What can hang from each mark
q_543: q_418 q_804
q_418: q_543
q_929: q_981
q_981: q_157 q_817 q_929
q_817: q_804 q_981
q_157: q_981
q_899: q_418
q_804: q_543 q_817 q_968

Every row comes from one small tree of marks. Brackets hold a mark, then the marks that hang from it, in the order of their numbers. Every link used is in the known rows. Which tree was each row made from?
Known rows
{q_418 {q_543 {q_804 q_817 q_968}}}: [ -2 -13  -7  -7  12 -20  20  19  24 -13 -33  39 -16   3 -14 -28 -41  13
  17  -8 -12 -12  16]
{q_929 {q_981 q_157 {q_817 q_804}}}: [  4  -9  56  19 -21 -27 -12   3 -29 -13  23 -34  -8   0  -7 -10  27  20
  -7  11 -25  21 -51]
{q_929 {q_981 {q_817 {q_804 q_543 q_968}}}}: [-22  17 -12  11   0  -2  -3   7 -13   6  14  -8 -34 -18 -11 -27  -4  25
  56 -31 -37 -35  -4]
{q_899 q_418}: [ 18 -15 -20  -6  34   6  -5 -37  -8  -3  16  -5 -10 -20  -2  -3  19 -19
 -61  34  38  11 -15]
{q_804 q_817}: [  3 -16   2  12  28  -2 -10 -22  13 -24 -13   4 -13 -12 -16 -29   5  36
 -22  16  11   4 -15]
{q_981 q_157 {q_817 {q_804 q_543 q_968}}}: [-25  -2   6  12 -29 -14  15 -11 -13 -18  10   9   6  32  -4 -14 -12  15
  39 -29 -26  -2  36]
{q_543 q_804}: [  5  -2  -1   0 -12  -3  -6  12   8  -6  -4   8  -8 -12   0  -6   9  -4
 -53  10  27   2 -20]
{q_543 {q_804 q_817}}: [ -2 -12   1   5   8 -11 -16  21  17   3 -24  24 -10  -6 -15 -33   2  16
 -18  15  16 -14 -17]
{q_804 {q_543 q_418} q_968}: [-25  21 -51   6   1  15  -2 -17  12   6   0  19 -11  -7  -9 -10 -49   0
   6   9  22 -30  23]
{q_804 q_968}: [ -3  -8 -19  13   3   9   1 -30  13 -29  -6   9 -20 -10   3   2 -18  18
 -45  -6  -3  18  13]
{q_981 {q_817 {q_804 q_968}}}: [-15 -22  14   6  -7  -6   9  -1  -6 -23   4   7  -5  15   2 -20   2  13
   4 -26 -31   8  12]
{q_929 {q_981 q_157 q_817}}: [ 12  -8  43  33 -28 -16 -13 -18  -6 -18   5 -37 -16 -13 -25 -18  14  48
 -32  37 -17  23 -45]
{q_157 {q_981 q_929}}: [ 16  -9   4  -5  10  45  11 -18  11 -18  -1 -16 -15 -21  11  26  42  10
 -52  -2  -9  29   4]
{q_817 {q_804 q_543} {q_981 q_157 q_929}}: [  9  31   6 -12 -11   5  -5   4 -25  18  28 -29  27  10  34  65  32 -36
  29 -32   9  13   3]
{q_418 q_543}: [ 24  -4  13  -7  19  -5  35 -31  -1 -53  11 -19  -4 -19   1   2  -3   9
 -33   8  22  29 -13]
{q_804 {q_543 q_418} q_817 q_968}: [-31  10 -50  12  20   7 -11  -8  24  15 -19  34 -13  -2 -26 -40 -57  19
  40  14  11 -49  25]
{q_899 {q_418 q_543}}: [ 31 -11  -7 -22  44  -6  29 -37 -11 -23  18 -12  -3 -22  -3  -1   6 -24
 -36  29  37  17 -13]
{q_981 q_817 q_929}: [ -3 -27  16  30 -19  30  -2 -12  14 -14   1 -21  -7  -6 -10  -1  33  37
  -3   8   3  30  -8]
{q_899 {q_418 {q_543 {q_804 q_817}}}}: [ 18 -19  -7 -25  42 -22  12  13   4  13 -13  23  -5 -10 -20 -36  -4 -24
   2  32  29 -18 -12]
{q_543 q_418 {q_804 q_817 q_968}}: [-25 -10 -24   6  -4  -8 -25  36  28  31 -35  53 -10  11 -20 -39 -50   0
   0  25   4 -37   2]
{q_981 q_157 {q_817 {q_804 q_968}} q_929}: [-24 -35  28  30 -44   4  -2   1  -7 -10   7   4   1  38   9  18  13  14
  25 -23 -39  43  21]

Which tree is each row?
[-11 -32  49  26 -36   2  -3  -1 -17 -15  19 -17  13  30   7  18  42  12
  14  -6 -14  47  -9] => {q_981 q_157 {q_817 q_804} q_929}
[-22  -9  20  22 -34   9   3  -2 -16  -3  25 -14   9  24   0  11  34  12
  56 -20  -4  17  10] => {q_981 q_157 {q_817 {q_804 q_543}} q_929}
[-25 -30   8  20 -18  19  -1   9   1  -6   6   5 -10  17   9   8  19  12
  34 -33 -35  24  17] => {q_981 {q_817 {q_804 q_968}} q_929}
[-19  -1 -26   2 -23   0 -15  26  17  22 -17  35  -7   5  -5  -9 -43 -21
 -33  22  17 -19   1] => {q_543 q_418 {q_804 q_968}}
[ -6  21   8   7   6  -7  -4   8 -22   2  25 -28 -23 -27 -13 -27  24  20
  44 -11 -10 -30 -35] => {q_929 {q_981 {q_817 {q_804 q_543}}}}
[ 26  -8 -10 -30  23 -15  23   3  -8   3   6   6  -1 -16  -3  -6   3 -45
 -33  27  42  -2 -14] => {q_899 {q_418 {q_543 q_804}}}
[ 20   7  32  -9 -16  -2 -10   7 -25   8  23 -31  30  15  41  70  42 -38
 -16 -16  -1  43 -17] => {q_817 q_804 {q_981 q_157 q_929}}
[-18  13 -29   9  26   5 -14  -8  13  14  -7  15  -4  -9 -27 -41 -27  17
  28  32  36 -45  -5] => {q_804 {q_543 q_418} q_817}
[  5  42 -30 -31  18  -2   8   3 -15   9  13  -3  11  -4  32  27  -7 -34
  18 -49  -8 -26  25] => {q_817 {q_804 q_543 q_968} q_981}
[ -4  35 -46 -15  24   1 -13   6  19  40 -24  15  12  -4 -11 -15 -51  -5
  34  11   3 -60  22] => {q_804 {q_543 q_418} {q_817 q_981} q_968}
[  5  -4  -8 -12  -6 -11  31  11  13 -21 -13  22 -12  -3   1  -1 -34  -7
 -17 -13  -1   5  15] => {q_418 {q_543 {q_804 q_968}}}
[ 12 -22  27   3  -6  44  16 -11  15 -17 -11 -22  -4 -11  -9  -4  47  33
 -29   4 -27  22   9] => {q_157 {q_981 q_817 q_929}}
[  8   5  13  -5 -20   0  -9   9 -17  11  11 -11  18  24  43  72  12 -35
  -2 -34 -28  40  12] => {q_817 {q_804 q_968} {q_981 q_157 q_929}}
[-33  19 -39  -7   7   2  -2   3 -11  11  17  23  -4   5   8  -3 -34 -29
  30 -15  12 -33  17] => {q_817 {q_804 {q_543 q_418} q_968}}
[ -4  45 -35 -33  12  -2  -3  17 -14  37  12   4  23   1  25  20 -30 -54
  25 -20   5 -44  15] => {q_817 {q_804 {q_543 q_418} q_968} q_981}
[  6   9  -3 -10  -3   8 -37  60  20  69 -27  10  22   0   2  11   0 -30
  12  30  20 -29 -26] => {q_543 q_418 {q_804 {q_817 {q_981 q_929}}}}
[  6  27 -21  -2   7 -13  -4 -15  12  10 -23   7  14  10  -4   4 -34  15
  20 -10 -16 -21  36] => {q_804 q_543 {q_817 {q_981 q_157}} q_968}
[ 13 -12  43 -26  10   8  28   0 -14 -29   4 -15   8  -1   3 -24  46   4
 -35 -11 -33   4  -3] => {q_157 {q_981 {q_817 q_804}}}
[ 11  21  -5   7   1   8 -14  -6   8  23  -9 -15  18   3   1  28  12  11
  38  -2   6  -2  11] => {q_804 q_543 {q_817 {q_981 q_157 q_929}}}
[ 28   8  20   4 -21  10 -10 -13  -2   3   5 -35  23   2  23  62  26  -9
 -40   7   8  47 -11] => {q_817 {q_981 q_157 q_929}}
[ 39  10  38 -28  -1 -43  17  27   3   2 -25  -3  35  11  -1   5 -15 -15
  -8  15   4   1 -12] => {q_418 {q_543 {q_804 {q_817 {q_981 q_157}}}}}
